Each row was made from one small tree. The marks that hang from a mark follow it in brackets, in the order of their numbers. Every link used is in the known rows. Write each row's tree.
Known rows:
J_808[J_494[J_223 J_366]]: [ 13.7  13.9  32.7  24.6  19.6  20.5   9.7   0.3  22.8  13.0  -3.3 -43.9
  22.0  -6.7  -0.4  13.9   3.4  56.5   6.6  31.4  11.7   7.1   9.4]
J_561[J_857[J_223]]: [-19.8 -14.7  11.6   5.7  -2.5 -13.1  -2.9 -11.8  10.8  25.5  -2.8 -27.0
   2.4  24.9  -4.9 -13.8   2.0   9.7   2.6  11.8 -17.9   9.9  -9.1]
J_494[J_366]: [-12.2   7.9   7.5   6.1  -2.1  17.5  -6.4   3.7   5.4  18.1   4.6 -24.4
   5.0   9.6   3.5   8.6  10.9  30.4   6.5   3.4   2.7  -1.0   5.0]
J_494[J_223[J_857[J_746]]]: [ 23.7  10.4  26.4  -9.9  -4.4   4.4  -0.1 -15.1  10.3  -9.0 -12.2  -7.5
 -22.5   0.0  -4.6  23.5  -7.4  29.9  12.9  -7.2  10.7  11.5 -12.6]
J_746[J_857[J_223[J_366[J_200]]]]: [  3.3  -4.6  17.8  36.0  14.7 -11.2   1.0   4.2  23.0  12.8  22.7  35.0
   1.9 -19.1  -9.7  20.3  -0.7   0.9  33.9 -11.8  -4.7  12.1   8.9]
J_200[J_366[J_494]]: [ 26.3  -2.6  -2.5  -9.0  21.9  13.7  -7.5  -7.6 -11.0 -26.9   5.2  -7.1
  15.5  13.8 -12.6   3.1 -11.2   6.1 -17.5  -1.5   8.3  -1.4   9.4]
J_746[J_857[J_223[J_494] J_561]]: [-10.6 -27.6  11.9  16.4  29.1 -13.9  -7.6 -40.8   9.3  28.6   6.3  -7.1
  -6.6 -24.6  15.2  -3.8 -11.1  10.1  39.3  -8.7 -41.7  31.6  -8.1]
J_857[J_223]: [ -0.5  -6.6  14.0   8.3  -2.9   7.9  -5.4 -16.5  12.2  18.7   8.0  -4.2
   8.0  10.3   4.1   0.4  -6.9   1.3  18.9   9.9 -10.6  11.8   8.2]
J_366[J_494[J_223[J_857] J_808]]: [ 31.6  33.0  19.6   7.1  26.7   2.2  12.7  18.9   1.5 -18.6 -32.5 -23.4
 -13.2   8.3 -37.5   3.8   1.3  28.2   2.0 -13.0   9.5  10.9 -14.7]
J_746[J_857[J_561]]: [-12.3 -28.7  -8.4   5.9   1.9 -18.5  -6.9 -25.4  -1.4  22.3   3.5  -8.1
 -18.3 -17.5   3.9 -15.8  -4.6   8.7  12.3 -11.1 -29.5  17.7  -7.8]
J_857[J_223 J_561]: [ -8.1 -23.8  -0.2  13.7 -22.9  26.9 -18.7 -34.0   6.0  23.8   7.3  -8.6
  -6.4  15.4   6.6  -9.2 -19.7   1.8  29.7  20.8 -40.5  24.0   0.7]
J_561[J_857[J_223[J_494[J_366]]]]: [-30.1  -1.6  25.3  10.3  23.8   0.2  -3.5  -8.1  15.3  32.3   0.0 -51.4
  10.1  14.8   4.4   5.7  12.9  34.8  23.2   9.7 -13.5   5.8 -10.7]
J_223[J_494]: [  0.0   6.2   6.1   1.0  29.5  -2.2   4.5   1.6  -2.6 -10.6  -5.0   6.0
   1.0 -16.3   7.3  10.8   0.0  -6.8  11.7  -5.7   1.0  -0.1  -7.3]
J_200[J_366]: [ 10.6  -3.3  -5.8  -6.9   5.9  12.7  -4.9 -25.5  -6.2  -8.3   0.3  -2.8
   0.7  13.5  -7.4  10.9 -12.3  11.0  -4.5  12.5   8.8  11.4  -0.3]
J_808[J_494[J_223[J_857] J_366[J_200]]]: [ 34.1  20.2  30.7  26.9  32.1  13.9  14.3  16.8  28.1   3.5   4.8 -23.6
   7.6 -21.2 -29.2  30.1   6.9  35.8   8.0  24.8   1.9  -9.2  14.1]
J_561[J_857[J_223[J_366] J_746]]: [-17.5 -15.9  25.2   6.3 -30.1  12.3 -13.2  -8.5   9.7   8.3   5.8  -4.4
  -7.4  31.0  10.7  14.4 -12.9  24.5  19.2   9.2  -1.4  18.6 -12.9]
J_494[J_223[J_366 J_857[J_561]] J_808]: [ 15.2  19.7   5.2  25.8  -6.5  42.6   7.3  -8.3  10.9  -4.1 -37.5  -8.7
 -44.1  26.7 -30.5  22.7 -22.3  42.6  41.6  14.7  -6.1  32.8 -37.5]
J_494[J_223 J_366 J_808]: [-11.2  42.0  26.4  24.9  -9.6  28.4   5.1   5.2   5.3  26.1 -25.3 -42.5
  -2.6  18.7 -12.8   5.6  17.1  57.2  19.9   9.9  15.8  23.7 -15.3]
J_561[J_857[J_223 J_746]]: [-23.6 -18.3  27.2  -7.0 -33.1  -5.4 -13.9 -17.4   1.8  21.3   7.0 -19.0
  -1.7  18.7  11.9  -9.9  -3.8  12.1   0.4   3.7 -15.3  18.0  -9.3]
J_686[J_808[J_494]]: [ 26.4  17.6  -9.0  -4.0  41.6 -16.0  15.6 -11.4  -6.8  -2.7   4.4 -16.4
   8.8 -16.6  10.2   1.9 -21.4  11.1 -19.1  30.1  -9.7   1.7   9.8]
J_494[J_808]: [ -5.3  15.6   5.3   5.6  -8.5   3.8   3.9   8.1 -11.2   6.5 -15.1  -1.0
 -13.6   3.2  -9.0  -6.8   1.3   4.6   0.0  -0.5   0.2  16.6 -11.8]
J_686[J_808[J_494[J_223 J_366[J_200]]]]: [ 24.9  50.6  18.8  29.9  38.6   7.2  14.6   0.4   9.8   6.9   7.7 -30.0
  20.8 -16.5  -4.7  16.0   1.6  40.2   2.6  34.5  -1.5  -1.7  18.7]
J_686[J_808]: [ 10.8  27.1 -13.6  -9.9  23.9 -13.6   6.3 -15.6 -11.8   0.1  -1.3 -13.8
  -3.4   1.8   6.7   1.0 -10.1   7.3  -2.9   7.6  -6.5  -2.3   0.2]
J_746[J_857[J_223 J_561]]: [-11.5 -37.3   6.4  13.5  -0.3 -14.5 -12.9 -40.3  10.8  39.1  11.8 -13.1
  -9.5  -8.1   7.3 -15.8 -10.0  13.1  27.4  -4.6 -41.8  31.9  -2.0]
J_200[J_366[J_494[J_808]]]: [ 19.7  13.4   1.1  -2.2   9.9  21.3  -4.8   3.4 -21.3 -21.7  -9.7  -9.8
   2.5  14.8 -21.1  -4.7 -10.4  11.4 -17.9  -1.0  10.4  19.8  -3.6]
J_686[J_808[J_494[J_223[J_366 J_857]]]]: [ 54.4  37.4   4.8  12.3  67.5   2.5  32.2 -10.4  20.2 -27.6 -17.3 -19.7
 -13.8  -1.1 -15.8  45.9 -31.6  47.3  10.8  33.5  14.3   6.3  -7.8]
J_746[J_857]: [ -3.8 -14.2   0.3   4.1  22.1 -39.7   7.7  -4.8   5.4  14.3   2.8   1.5
  -7.9 -26.2   0.8  -3.1   9.2  11.5   0.3 -21.9  -1.7   8.7  -1.6]
J_494[J_223 J_366]: [ -6.3  26.6  21.5  17.4   2.3  21.9   1.4  -2.8  16.4  16.5 -11.1 -40.5
   8.3  14.6  -4.4  12.0  16.2  53.5  20.8   8.1  14.4   8.6  -1.6]

Which tree is each row?
[ 32.2  25.7  23.6  43.3  15.0  26.8  17.1  24.9  21.7 -21.1   2.5  19.8
  12.4 -16.6 -15.9  30.4  -9.6  14.0  17.3  25.6  15.1   2.4   8.3]
J_808[J_494[J_223[J_366[J_200]]]]
[-17.3  30.0  20.5  11.8  15.8  22.1   3.0  11.4  -7.5  16.2 -12.7 -22.2
  -0.6  -6.6   2.3  13.5  12.2  30.3  17.8  -2.4   4.6  12.2 -15.9]
J_223[J_494[J_366 J_808]]
[-13.1  -4.1  15.5  19.9  28.5   4.0   6.3  -0.3  16.2  -1.6  -9.4 -11.8
  -2.3  19.3   1.7  20.0  -8.4  16.5  32.0   6.8  -4.9   7.6 -19.7]
J_561[J_857[J_223[J_366 J_494]]]
[ 18.5  25.4  33.3  -4.0 -14.9   8.8   4.4  -7.3  -2.1  -3.9 -27.8  -9.3
 -30.8   2.5 -13.4  17.5  -4.3  35.4  13.9  -7.6  11.8  29.0 -23.8]
J_494[J_223[J_857[J_746]] J_808]
[ 40.8  49.0   9.8  35.3  41.1  12.5  24.2   7.7  13.2 -24.8  -0.4   9.0
  12.2 -12.6  -8.9  31.4 -20.3  21.2  11.6  33.7   9.5   0.4   6.2]
J_686[J_808[J_494[J_223[J_366[J_200]]]]]
[ 19.7  28.7   5.7  14.7  33.9   3.4   5.9   8.8  -1.8   9.8  23.6 -17.9
  21.4 -23.3   0.7  13.4  -2.3  16.3 -11.6  28.8 -10.7 -11.7  26.0]
J_686[J_808[J_494[J_366[J_200]]]]
[ 14.4  31.8  14.0  37.8   0.8  23.4   7.4  20.7  18.8 -17.0  -5.2  24.3
   2.3   3.4 -20.5  29.1   0.5  11.2  31.4   4.4  18.8   0.4  -2.5]
J_494[J_223[J_366[J_200]]]
[-14.2  30.3  34.8  33.3  10.3  26.5  -5.3  11.8   3.7  28.5   6.8  -3.2
  12.4  -9.8  -6.3  16.9  12.8   9.6  35.6   4.2 -15.3  15.2   0.1]
J_857[J_223[J_494[J_366[J_200] J_808]]]
[ 13.3 -25.1   4.1  -5.3 -27.3  37.9 -17.5 -17.5   0.7 -14.4   2.1  14.8
 -43.1  11.4   6.3  29.7 -34.2  17.2  27.6   3.8 -14.8  11.7 -16.6]
J_223[J_366 J_857[J_561 J_746]]
[  3.7  -4.9  29.0   9.3 -28.7  34.3 -15.4 -13.9   7.7  -1.6  15.5  21.8
  -2.8  15.4  20.8  29.3 -24.3  18.7  31.0   6.2   4.5  21.5   3.2]
J_857[J_223[J_366] J_746]
[  8.8   9.7  13.0  26.2  -6.5  35.3  -9.0  -3.1  17.9  13.1  -3.5 -24.5
 -20.9   5.0 -28.7  18.6   5.4  31.1  36.0  13.0 -21.7   3.1  -4.2]
J_494[J_223[J_857[J_561]] J_366[J_200]]
[ -8.8  21.9  17.0  18.2  24.5  16.3  -4.3  20.2   2.0   4.3  13.1   4.1
  15.1 -23.1  -0.2  23.0  16.2  -0.4  18.7  -3.7  -4.6 -14.4   7.0]
J_223[J_494[J_366[J_200]]]
[ 10.5  11.2  34.9  13.7 -23.5  42.6 -17.4  11.8  -7.4 -10.5   5.4  11.1
   1.7  18.8   5.1  12.3 -22.3  18.4  19.7  -9.5   6.1  25.4  -3.0]
J_857[J_223[J_366[J_494[J_808]]] J_746]
[-19.5 -12.3  32.7  -6.3  -1.8 -10.1  -9.9 -17.1  -0.3  13.0   1.2 -15.3
  -1.4   0.2  22.1   3.4  -4.2   9.4  14.5  -1.5 -16.7  13.7 -15.8]
J_561[J_857[J_223[J_494] J_746]]
[ 15.4  23.4  38.7   9.1 -12.7  23.3  -8.7   6.3  14.5   2.4   4.8  -7.7
 -12.0  -7.7 -14.5  35.0   9.8  37.1  21.6  -5.4   5.7  -2.2   2.1]
J_494[J_223[J_857[J_746]] J_366[J_200]]
[ 10.1 -28.4   7.7 -15.6 -29.8  18.9 -21.4 -27.0  -8.2   0.0   5.1   0.1
 -40.3   0.4   5.9   8.0 -24.1   3.2  12.7   0.0 -28.5  14.1  -9.7]
J_223[J_857[J_561 J_746]]
[ 34.1  38.1  21.9  19.8  23.6   4.3   9.9  36.1   3.6 -24.9 -20.1   0.6
  -7.6  -5.7 -48.8   5.6   6.2   6.1   4.8 -15.4   2.9  -0.9  -7.5]
J_366[J_200 J_494[J_223[J_857] J_808]]
[ 15.0 -15.5  10.1  -3.2   1.3  39.6 -10.8 -17.3  -1.4 -27.7  -1.8  19.9
 -40.2  -2.3  11.8  40.8 -34.3  13.1  39.3   0.0 -14.9  13.8 -22.4]
J_223[J_366 J_494 J_857[J_561 J_746]]
[ 17.1  44.3  23.0  31.3   1.2  11.4   4.5  39.3  -3.4 -17.6 -14.2   2.9
  12.9  -4.0 -32.5 -10.9  12.2   0.0   4.6 -13.0   6.1   5.5  -1.7]
J_366[J_200 J_494[J_223 J_808]]
[ 34.1  37.0   9.3  11.4  44.9 -10.6  22.3 -18.1   5.1  -7.3 -11.8 -28.2
  13.5  -8.5   4.2   5.4 -17.5  35.5  -6.0  32.3   1.7  11.1   3.1]
J_686[J_808[J_494[J_223]]]
[  3.8   7.3  17.3  19.9  30.3  26.5   2.7  -8.9  17.5  -8.3   1.1  12.0
   6.4   3.2   8.4  36.5 -17.2  11.2  45.1   8.1   3.8  12.8  -4.4]
J_857[J_223[J_366 J_494]]
[ -9.7 -28.5  17.2   2.5 -51.3  34.3 -33.0 -40.9  -2.8  24.9  15.2  -3.3
  -8.3   9.8  26.2  -6.6 -27.3   4.5  28.7  11.4 -37.7  34.7   1.6]
J_857[J_223 J_561 J_746]
[ -2.0  -7.4  12.9  18.7  11.9   6.2  -2.1  17.6  14.4 -11.4   1.2 -21.1
   7.6  34.9 -11.6   0.5  -8.0  15.7   7.3   1.3  -2.3   2.7  -4.1]
J_561[J_857[J_223[J_366[J_494]]]]
[ 13.1 -20.3  13.5 -17.9   0.8  14.2 -13.7 -26.9  -9.7 -10.0  -0.8   3.7
 -33.6 -15.7  12.7  19.3 -23.7   1.6  24.6  -3.5 -28.8  10.9 -18.5]
J_223[J_494 J_857[J_561 J_746]]
[ 16.3  23.1   3.4   1.9  36.8   3.1   8.8  -8.6  -2.4  14.3  10.3 -41.7
  13.1  -7.3  13.0   9.9  -8.2  39.3 -13.7  34.4  -3.6  -0.7  14.1]
J_686[J_808[J_494[J_366]]]
[ 33.1  28.9   8.0  20.6  20.6  21.1   7.3  49.1  -2.8 -36.3  -5.3  27.4
 -16.4  -2.8 -43.5  23.5  -6.1  -9.1   5.2 -14.2   7.5  -8.9  -3.0]
J_223[J_366[J_200 J_494[J_808]] J_857]
[ 16.7  24.0  32.8  34.3  13.3  23.6   7.5  19.3  20.8   9.7  11.0 -16.8
  25.1 -21.5 -11.1  15.4  11.3  30.8   6.0  26.8   5.1  -2.4  16.6]
J_808[J_494[J_223 J_366[J_200]]]
[ -0.4  30.3  10.7  19.2  21.0  21.8  11.4  16.2  -6.6 -16.1 -19.6  15.2
 -11.7  -0.2  -3.5  27.7  -7.4  13.6  27.1  -2.1  15.0  13.5 -24.6]
J_223[J_366 J_494[J_808]]
[ -6.5 -23.4  25.8   2.2 -23.7  28.7 -27.2 -41.9  -7.1  12.7  13.6   3.6
  -7.8  -3.9  35.2   4.2 -27.3   3.1  39.9   6.1 -39.3  30.1  -6.2]
J_857[J_223[J_494] J_561 J_746]
[ 14.0  -8.2  17.8  -4.3 -25.5  21.4 -11.9 -30.3   4.2   0.3 -12.9 -15.2
 -35.0   7.9  -0.6  12.6 -20.9  29.4  26.1   5.1 -20.1  24.6 -18.1]
J_494[J_223[J_857[J_561 J_746]]]
[ 26.5  46.1  20.1  34.3  10.8  21.7  18.6  26.7  14.5 -20.0 -24.3  21.6
 -29.0   3.8 -45.0  38.0  -0.8  18.5  31.6   2.2  15.9   9.9 -20.3]
J_494[J_223[J_366[J_200] J_857] J_808]
[ 13.4  35.9  19.9  18.6  10.4  12.8   7.2  20.9  -2.1 -11.0 -26.2 -20.8
   6.8  10.8 -21.2 -11.7   4.8  23.8   3.6  -9.3   9.9  13.5 -12.2]
J_366[J_494[J_223 J_808]]
[  9.1  25.6  12.1  17.2  -2.8   7.8  -3.6  44.0 -16.8 -15.7   2.7  17.9
  11.8 -11.9 -25.8 -14.4   9.5 -22.7 -11.9 -17.6  -5.9  -6.9   4.0]
J_366[J_200 J_494[J_808]]
[  0.0  -9.1  14.0  25.3  20.3  -9.0   4.0 -12.6  25.8  18.9  10.0  10.8
  -3.4  -4.3   1.2  20.6  -7.8  23.5  30.7  -8.8   2.8  23.0  -1.0]
J_746[J_857[J_223[J_366]]]
[ 44.5   6.5  20.7   9.1  39.2  -3.6  21.9  -4.7  22.8 -12.1 -14.6 -17.9
  -3.4 -18.9 -18.7  20.0 -11.7  29.3  -2.5  25.1   4.8   4.6   1.1]
J_808[J_494[J_223[J_857]]]
[ 20.2  43.0  15.3  13.2  43.3   6.7  15.7 -16.0  11.2  13.3  -6.6 -60.7
  17.3  -3.0   6.2  15.2  -4.6  63.1   2.2  36.8   6.4   9.4   9.5]
J_686[J_808[J_494[J_223 J_366]]]
[ 44.0  28.1  16.2   0.7  36.3  18.5   9.7  -8.2  -1.8 -26.5 -31.6 -28.1
 -12.1  22.0 -44.0  14.7 -12.3  37.9  -3.0   0.3  17.5  22.7 -15.7]
J_200[J_366[J_494[J_223[J_857] J_808]]]
[  1.4  25.0  18.8   1.4  35.8  11.2   8.1   8.5  -1.5  10.6 -18.7 -26.4
 -20.3  -6.7 -15.7  27.8   7.3  34.0  18.2  -3.7   1.0   7.7 -18.9]
J_223[J_494[J_366 J_808] J_857]
[ -5.8  13.9  31.0  25.5  19.1  24.1  -9.2   4.1  13.2  20.1  21.3  -1.7
  22.1 -13.0   1.8  23.0  10.8   4.1  36.8   4.7 -15.0   1.0  12.7]
J_857[J_223[J_494[J_366[J_200]]]]
[ 13.9  13.8  37.2  -3.2  -6.7  23.0  -5.5 -11.0  14.7   9.8  -6.6 -33.8
 -16.4   7.5  -3.0  33.9   3.6  59.5  18.4  -3.6  16.0  11.7  -3.5]
J_494[J_223[J_857[J_746]] J_366]
[  8.9  45.1  27.6  26.0   6.3  19.9   9.3  21.3  12.6  12.0 -17.6 -18.3
 -17.8   1.4 -43.2  24.2  19.2  38.5  20.9   3.9   6.7   7.9 -11.8]
J_494[J_223[J_857] J_366[J_200] J_808]
[ 11.1  24.3   7.0  17.7   4.6  27.1   3.9  34.3  -8.3 -24.9 -12.4   6.8
  -2.9  14.5 -15.1   6.3  -7.9  12.6   5.4 -10.5  15.6   7.1  -8.4]
J_223[J_366[J_494[J_808]]]
